What can hang from each mark:
z_199: z_973
z_974: z_23 z_54 z_496
z_333: z_189
z_495: z_23
z_496: z_189 z_973 z_974
z_973: z_199 z_496
z_189: z_496
z_23: z_495 z_974

Every row comes from one small tree of marks. The marks that hang from a mark follow it in brackets, in the order of their numbers. Every link used is in the known rows. Which tree was each row made from?
Known rows:
z_189{z_496{z_973 z_974{z_23}}}: 1.976  -1.530  -3.153  2.699  4.115  -2.035  -3.134  4.268  1.796  1.284  -0.264  1.064  -2.779  1.528  -1.837  1.668  0.283  0.026
z_496{z_189 z_973{z_199} z_974{z_23}}: 0.946  0.582  -1.864  2.901  1.614  -1.110  -2.965  4.940  3.157  1.046  -0.377  4.218  -7.030  2.475  -7.265  1.868  -0.989  -0.869
z_973{z_199 z_496{z_189 z_974{z_54}}}: 0.515  -2.413  -1.517  3.443  1.129  -0.131  -0.227  2.534  2.475  0.019  0.078  6.551  -4.194  1.855  -4.679  -0.266  -4.582  0.089
z_23{z_495 z_974}: -0.551  -0.709  -0.935  -2.027  -2.528  2.179  1.851  2.680  1.370  0.283  -0.889  -0.382  2.468  -2.394  1.798  1.967  0.734  0.622
z_189{z_496{z_973{z_199} z_974{z_23{z_495} z_54}}}: 3.319  -3.890  -3.770  3.223  4.932  -0.470  -2.420  5.691  2.837  0.464  -2.078  5.269  -2.844  3.134  -2.586  3.105  -2.698  -0.562
z_974{z_23{z_495} z_54 z_496{z_189 z_973{z_199}}}: -0.278  -3.612  -1.917  1.410  0.574  -0.250  -2.737  5.357  3.943  0.600  -1.733  5.084  -3.749  2.110  -2.175  1.050  -3.433  -2.389
z_495{z_23{z_974{z_496{z_189 z_973}}}}: -2.478  -1.826  0.599  -2.147  -1.709  0.053  -1.031  1.827  3.745  2.274  0.090  -0.613  -2.090  -2.936  4.360  0.945  2.041  1.110
z_189{z_496{z_973{z_199} z_974}}: 2.261  0.526  -2.209  3.494  3.842  -1.990  -2.176  4.076  0.539  0.062  -0.351  3.061  -4.182  2.207  -2.602  2.175  1.052  0.077
z_973{z_199 z_496{z_189 z_974{z_23 z_54}}}: 0.472  -2.591  -1.861  3.882  1.101  -0.137  -1.000  2.765  3.651  1.005  -0.421  7.393  -4.569  2.552  -6.840  -0.324  -5.531  -0.703
z_973{z_199 z_496{z_974}}: -1.347  2.228  -0.633  3.029  1.809  -1.449  0.833  1.682  1.599  -0.168  0.285  5.277  -2.290  2.070  -4.910  -0.683  -2.249  -0.593
z_189{z_496{z_974}}: 1.728  -1.044  -2.843  2.112  2.532  -1.111  0.221  2.005  0.030  -0.084  -0.235  -0.211  -0.960  1.262  0.532  1.107  -0.362  1.702
z_496{z_189 z_973{z_199} z_974{z_23{z_495} z_54}}: 2.147  -3.716  -3.120  2.314  2.547  0.403  -2.231  6.284  4.372  0.330  -1.578  5.512  -5.253  2.879  -5.098  2.874  -3.897  -0.629
z_333{z_189{z_496{z_973{z_199} z_974{z_23 z_54}}}}: 3.520  -3.516  -3.495  3.735  5.691  1.434  -4.594  3.691  0.394  0.887  -1.747  4.099  -4.056  2.917  -6.531  1.997  -1.901  -0.605
z_973{z_199 z_496}: -1.289  2.639  0.949  2.348  -0.559  -0.735  0.200  0.877  0.433  -0.072  0.102  5.094  -1.165  0.786  -3.893  -0.857  -0.563  -1.544
z_495{z_23{z_974}}: -0.919  -0.717  1.581  -2.636  -1.384  2.020  1.721  -1.932  1.916  1.907  -0.412  -0.644  1.084  -2.720  3.701  1.309  1.449  2.224
z_23{z_495 z_974{z_54 z_496}}: -1.442  -5.001  -1.594  -2.064  -0.685  1.579  1.240  1.692  2.685  0.851  -1.257  0.887  3.189  -1.757  4.962  0.217  -2.991  -0.297
z_199{z_973{z_496{z_189}}}: 0.008  1.144  0.020  1.230  -4.188  -0.588  0.291  2.442  0.987  -0.785  1.241  2.072  -2.187  -1.328  -4.920  -2.268  0.592  -1.860
z_496{z_189 z_974}: 0.511  -0.962  -2.169  1.109  0.104  -0.362  0.303  2.626  1.511  -0.221  0.261  0.095  -3.301  0.885  -1.865  0.936  -1.566  1.665
z_973{z_199 z_496{z_974{z_23{z_495}}}}: -1.519  1.727  -1.820  2.840  1.400  -0.795  1.338  4.370  3.532  -0.025  -1.126  6.073  -1.362  3.093  -6.077  0.476  -3.513  -1.070

Write each row's tree:
-1.785  0.136  -1.286  -0.316  -2.892  0.324  -0.743  6.427  3.006  0.481  -0.904  2.464  -2.750  -1.341  -0.317  2.276  1.321  -1.161
z_23{z_495 z_974{z_496{z_189 z_973{z_199}}}}
-0.746  -5.242  -2.417  0.101  -0.867  0.612  -0.263  3.359  3.497  0.535  -1.679  1.813  -0.471  1.171  1.073  0.002  -4.970  -0.690
z_974{z_23{z_495} z_54 z_496{z_189}}
-1.595  0.092  -1.554  2.296  1.924  -1.539  0.034  1.985  2.817  1.147  0.475  3.460  -0.979  1.457  -4.204  -1.267  -3.025  -0.499
z_973{z_496{z_974{z_23}}}
0.590  -1.492  -3.400  0.949  1.367  -0.706  -1.706  7.234  4.083  0.371  -0.714  1.328  -3.700  1.439  -3.193  2.623  -1.158  0.186
z_496{z_189 z_973 z_974{z_23{z_495}}}
0.174  -4.391  -2.449  2.692  1.312  -0.236  -1.074  2.891  3.799  1.267  0.279  4.616  -2.654  1.146  -3.874  -0.779  -5.386  0.065
z_973{z_496{z_189 z_974{z_23 z_54}}}
-1.761  1.300  0.162  1.314  1.741  -2.069  -2.342  1.849  1.194  0.413  -0.262  3.019  -2.874  1.391  -1.234  -0.502  0.120  -2.477
z_974{z_496{z_973{z_199}}}
-0.686  -3.215  -0.155  0.025  1.054  0.368  -2.430  1.388  2.330  1.841  -0.324  4.265  -1.525  -1.121  0.821  -0.016  -1.102  -2.142
z_23{z_974{z_54 z_496{z_973{z_199}}}}
0.880  -1.238  -2.068  1.285  1.656  -1.320  -2.247  4.727  2.277  0.177  0.709  0.459  -4.718  0.517  -2.135  1.503  0.146  0.709
z_496{z_189 z_973 z_974}
0.387  -4.671  1.191  -2.507  0.053  2.933  1.073  -2.836  2.374  2.228  -0.649  0.832  1.496  -2.647  4.879  0.988  -1.032  2.171
z_495{z_23{z_974{z_54}}}
-1.282  -4.732  -0.835  -1.369  -0.357  1.078  -0.008  -0.687  1.867  1.691  -0.172  0.957  1.649  -2.039  4.048  -1.095  -2.647  -0.518
z_23{z_974{z_54 z_496}}
-0.014  -4.580  -3.298  1.993  0.829  0.298  0.349  5.175  4.565  0.450  -0.756  4.549  -1.201  1.503  -2.868  0.536  -5.635  0.305
z_973{z_496{z_189 z_974{z_23{z_495} z_54}}}
0.285  -1.299  -3.403  0.841  -0.100  0.292  0.766  5.300  3.490  0.032  -1.229  0.850  -2.294  1.920  -2.983  2.107  -2.744  1.125
z_496{z_189 z_974{z_23{z_495}}}
1.147  -3.759  -3.102  1.744  -0.861  0.276  0.808  5.055  4.612  -0.408  -0.459  4.556  -1.943  0.964  -5.764  -1.163  -4.984  -1.513
z_199{z_973{z_496{z_189 z_974{z_23{z_495} z_54}}}}
1.558  -5.467  -3.679  0.844  1.282  1.242  0.107  4.239  3.925  0.202  -1.515  2.343  -2.025  1.891  -1.835  1.972  -5.368  1.104
z_496{z_189 z_974{z_23{z_495} z_54}}
2.178  0.408  -2.642  3.952  4.103  -1.876  -3.070  4.315  1.636  1.130  -0.834  3.963  -4.684  2.799  -4.798  2.172  0.210  -0.675
z_189{z_496{z_973{z_199} z_974{z_23}}}
-0.812  -3.906  0.788  -0.952  -0.402  1.207  -1.570  0.851  3.964  2.387  -0.808  3.656  -3.703  -1.675  2.539  1.200  -0.735  0.338
z_495{z_23{z_974{z_54 z_496{z_189 z_973{z_199}}}}}
2.017  -1.302  -3.746  2.388  4.394  0.302  -3.996  4.678  0.059  0.691  -0.879  -0.171  -2.557  1.641  -4.702  1.876  0.931  0.157
z_333{z_189{z_496{z_973 z_974{z_23}}}}
0.280  -4.384  -1.998  2.265  1.211  -0.277  -0.186  2.595  2.633  0.206  0.651  3.757  -2.259  0.494  -1.823  -0.638  -4.508  0.817
z_973{z_496{z_189 z_974{z_54}}}
-1.832  -5.124  0.784  -2.747  0.347  1.660  1.133  -2.867  3.159  2.471  -0.787  0.740  1.793  -2.101  6.767  -0.555  -2.265  1.401
z_495{z_23{z_974{z_54 z_496}}}
0.208  -2.883  -2.792  3.241  0.713  0.409  0.330  5.169  4.354  0.134  -1.285  7.382  -3.052  2.768  -5.833  0.954  -5.897  -0.419
z_973{z_199 z_496{z_189 z_974{z_23{z_495} z_54}}}
